Each row comes from the steps of one walk. Every step used is in the known rows, and no mark comes twice. Write the walk behind each row, first mark first.
In the rows, zero is written as 128.
Known rows
B-D-E: [ 89 132 122 138 108 115 141 148 162 121 114  82 159  98 114 156 153 106
 165 138 154  89 117 154 161 133 110 143 136 113 150]
Z-R-D-E-S: [ 90 120 127 141  82  79 169 116 129  68 149  44  64  99  94 137 132 176
 150 143 138 121 136 153 130 157  57 139 160 113 141]
S-R-F-A-M: [146 116 147  88  94 115 125  95 113 151 151 215 133 143 143 111  94 142
 134 143  97 175 136 128 120  91 171 148  99 105 114]
Y-R: [109 119 175 128 121  95 140 123 125 130 139 152 116 138 164 103 142 114
 160 148 150 135 112 147 123 128 130 123  96 111 138]
Y-R-F-A-M: [137  97 164 108 126 103 126 113 109 148 163 202 141 126 143 101 103 143
 131 152  91 179 133 132 134 110 165 122  81 100 149]
M-A-F-R: [124 156 143 126  76  83 114 127 160 142  87 234 109 109 155  61 147 168
 157 134 133 146 105 140 143 113  94 142 101 147 178]
Z-R: [ 77 138 132 125 103 102 136 107 124  98 125 135  87 133 134 101 131 109
 150 130 144 140 116 156 134 115  92 142 121 127 113]
Z-R-F-A-M: [105 113 120 104 107 109 123  98 109 115 149 190 113 123 111 100  92 137
 119 137  84 187 135 142 144  98 129 140 106 116 123]
A-M: [ 86 143 145 120  86  82 149 135 140  99 113 211 119 129 136 104 122 118
 134 114 130 153 135 156 138 118 140 136 115 116 141]
M-A: [102 142 163 114  97  94 133 136 138 108 110 131 120 105 159  92 158 145
 150 143 140 146 121 164 134 105 124 133 103 138 138]
E-S: [108 139 145 119 103  88 149 148 127  77 149  90  82 130 154 118 142 170
 150 122 142 149 149 160 133 126 139 135 137 117 123]
Z-R-M: [ 85 122 132 121 120 120 161  94 107  53 117 132 100 126 148 113 114  60
 142 121 145 137 105 150 128 116  87 147 129 125  96]
F-A-M: [105 119 130 112  90  85 132 150 139 121 135 173 130 126 131 110 118 113
 133 123 139 170 139 156 136 112 147 145 110 122 162]
R-F: [119 146 151 106 140 117 122 119 119 112 140 176 129 119 156  99 125 134
 143 143 108 153 133 137 153 109 158 129 131 102 111]
Y-R-M-A-F: [142 107 191 124 127 116 146  92 120 109  96 177 145 111 205  92 127 132
 146 143 135 134  84 158 131 118 100 121  71 132 162]
E-D-R: [105 139 129 115  90  87 124 168 147 112 121 133 145 131 144 125 104 126
 144 153 135 155 126 133 142 124 132 132 132 120 156]
B-D: [ 90 138 134 119  98 115 127 148 142 111 115 107 149 119 121 160 153  93
 156 123 141 126 119 149 168 116 131 143 122 122 126]
S-R-D: [116 138 170 108  68  96 144 100 120 128 133 146 110 141 139 139 133 109
 158 147 144 136 118 136 116 128 125 143 125 113 112]
D-E: [ 98 133 134 139 120  96 148 141 157 118 126 123 127 105 148 100 143 127
 163 147 166 103 123 158 132 136 110 139 140 112 152]
Z-R-F-A: [117 113 121 104 134 123 108 100 107 123 161 125 113 122 126 103 112 130
 138 154 109 171 128 143 146  99 123 141 118 119 115]
D-R-F-A-M: [122 134 113 100 107 112 111 147 135 143 147 188 142 128 124 130  84 142
 110 156  86 182 133 135 136  97 185 124 118 108 130]
D-R-M-A-F: [128 147 139 117 106 126 126 126 142  97  81 162 143 113 182 118 110 136
 127 143 127 139  83 160 135 107 117 118 110 142 146]
M-A-F: [126 148 162 120  96 100 117 125 144 129  92 181 127 111 176  83 143 178
 147 134 134 142 110 171 153 111 109 131  97 143 171]
M-A-F-R-D-B: [119 170 132 126  66  83 101 148 159 158  79 219 130 106 106 106 147 204
 143 142 128 128  84 134 147 130  75 132 121 178 180]
M-A-F-R-Y: [127 146 131 129 108 107 123 133 164 117  70 247 126 120 121  59 155 164
 162 144 127 151 106 128 143 125 104 130  97 150 185]
B-D-R-F: [103 154 116 105 118 140 105 144 138 131 124 124 160 121 114 181 119 129
 135 154  90 142 111 127 168 104 168 119 133 108  97]
Y-R-S: [106  84 186 130  95 106 147  95 110  88 147 152 118 140 188 117 146 123
 165 146 148 135 111 131 130 129 149 131 105 117 141]
F-R-M: [106 137 125 123 106  96 157 129 136  74 114 190 111 115 147  91 125  59
 155 124 151 139 109 122 125 121 119 155 138 123 122]
A-F-R-Z: [125 181 137 121  88  96  95 118 153 147  92 252  89 119 117  95 131 146
 147 131 142 128 118 122 147 123 121 145 112 122 146]
S-R: [115 139 157 109  87 110 139 102 126 136 128 164 108 153 165 115 133 109
 163 141 154 127 116 143 111 107 136 144 112 116 108]

Write each row's walk
[147 126 174 104  90 127 147  71 121 112  86 196 132 126 203 101 118 129
 149 135 136 132  89 154 123 100 105 147  88 139 131] | S-R-M-A-F
[125 119 134 101 116 104 118 129 122 127 150 203 146 119 134 104 101 140
 123 138  96 184 147 141 148 101 168 136 111 108 144] | R-F-A-M
[ 99 126 119 135 100 105 153 159 154  92 134  27 126 100 113 166 153 164
 161 129 141 101 138 158 156 138 110 144 149 112 142] | B-D-E-S
[110 145 183 114 119 104 123 109 121 139 123 152  96 129 128 122 142 122
 151 156 150 124 121 136 121 122 140 118  86 102 112] | Y-R-Z
[102 141 115 133 121 104 139 149 156  94 105 213 113 137 102  80 155 103
 170 139 145 146 122 111 126 132 128 143 126 126 140] | F-R-Y
[128 153 168  95  80 106 134  95 115 114 134 112  54 149 133 141 134 179
 150 141 142 127 144 138 105 109 149 140 113 104  71] | E-S-R-Z
[110 129 141 137  96  72 165 147 141  78 150  56  93  93 118 137 140 180
 153 143 143 118 146 153 132 163  97 135 167 105 158] | R-D-E-S
[102 137 143 138 101  87 151 140 149 108 130 107 131  94 121 127 142 125
 157 151 153 110 125 147 137 155  98 136 155 109 165] | R-D-E
[ 86 114 124 120  68 134 118 133 141  85 116  98 152 130 132 202 139 107
 148 140 123 130 104 127 161 114 164 131 137 129 117] | B-D-R-S
[100 139 122 143  79  70 149 146 164 122 126 159 110  91  96 102 141 111
 168 154 153 110 122 119 127 156  86 153 161 113 169] | F-R-D-E
[100 151 112 127 135 128 131 161 153  99 104 150 134 149 111 131 136 120
 146 156 135 145 111 137 125 125 151 109 129 123 129] | D-R-Y
[114 130  99  97  98 130 104 154 140 145 132 146 173 119  89 183  93 121
 112 144  72 172 125 131 164  94 183 128 115 112 127] | B-D-R-F-A-M
[126 122 143 126  87 100 169 115 139 117 146  85  84 134 159 123 133 178
 170 147 159 104 132 150 101 131 113 148 138 106 120] | D-E-S-R
[127 146 151 113  85 105 151  98 135 123 131  93  62 125 124 141 131 187
 158 155 155  90 143 140  99 126 125 142 128  96  94] | D-E-S-R-Z
[ 82 137 141 125  81  89 139 108 115  89 130 123  89 120 104 129 131 109
 144 135 134 148 119 148 136 135  79 134 136 123 126] | Z-R-D
[109 132 143 116  94  91 156 126 138  78  96 175 110  96 151  75 144  85
 153 137 137 142 102 128 118 106 108 150 115 140 126] | F-R-M-A
[ 81 129 124 130 133 123 146 112 128  68 110 153 105 145  99 102 144 107
 155 136 139 146 117 141 132 124  97 130 117 130 118] | Z-R-Y
[113 125 151 121 106 122 142  79 117  75  84 166 114 107 167  91 116 129
 135 126 126 141  88 164 142 107  64 138 100 149 140] | Z-R-M-A-F
[139 115 175  95  84 109 178  92 105  62 120  87  86 126 185 121 130 156
 151 136 131 138 121 151  97  99 122 147 110 130  88] | E-S-R-M-A
[ 94 162 139 121  99  97 120 158 138 127 118 125 135 125 108 153 141 151
 141 137 149 122 106 147 143 138 111 126 146 149 135] | R-D-B
[120 104 192 118 127 106 164 106 112  86 114 125 131 107 183  97 143 104
 150 153 142 135  96 151 111 113 116 123  82 125 126] | Y-R-M-A
[114 157 126 108 128 127 111 135 132 130 135 160 128 132 144 126 108 142
 130 162  99 152 118 134 135 105 171 113 135 106  99] | D-R-F
[103 144 132 115 106  88 116 168 141 124 112 149 164 132 136 120 127 161
 148 135 153 132 117 141 153 126 109 140 133 153 154] | E-D-B
[139 119 136 101 141 118 108 130 119 136 164 136 143 118 147 103 120 136
 141 152 118 171 136 142 150 104 165 137 122 109 129] | R-F-A
[116 118 129 124  77 114 162 120 144 115 136  48 117 127 126 175 146 163
 171 139 145  92 127 147 131 128 115 154 133 109 117] | B-D-E-S-R
[163 108 146  85 111 117 126 101 101 130 185  96  95 142 161 123 111 188
 149 151 110 171 150 134 117 100 168 146 120 107  98] | E-S-R-F-A
[154 107 145  86  83 107 141  99 104 124 172 163 101 145 143 124  94 190
 130 138  88 183 158 133 116  97 174 145 108 103 108] | E-S-R-F-A-M
[132 132 164 117 116 116 142 106 130  84  86 176 143 104 196  95 128 129
 138 125 135 141  97 165 147 112 107 136 102 139 151] | R-M-A-F
[155 116 148  88 115 128 113  95 109 165 164 150 133 140 158 112 112 131
 154 161 122 160 126 128 124  92 168 148 108 107 101] | S-R-F-A
[ 85 151 115 119  91 122 115 166 155 126 110  98 147 131 114 190 135 103
 144 140 130 128 105 146 156 113 148 126 130 124 115] | B-D-R
[110 131 128 137 109  87 165 147 147  86 146  73  93 105 146 115 142 184
 159 140 156 112 146 162 125 139 112 139 152 109 146] | D-E-S
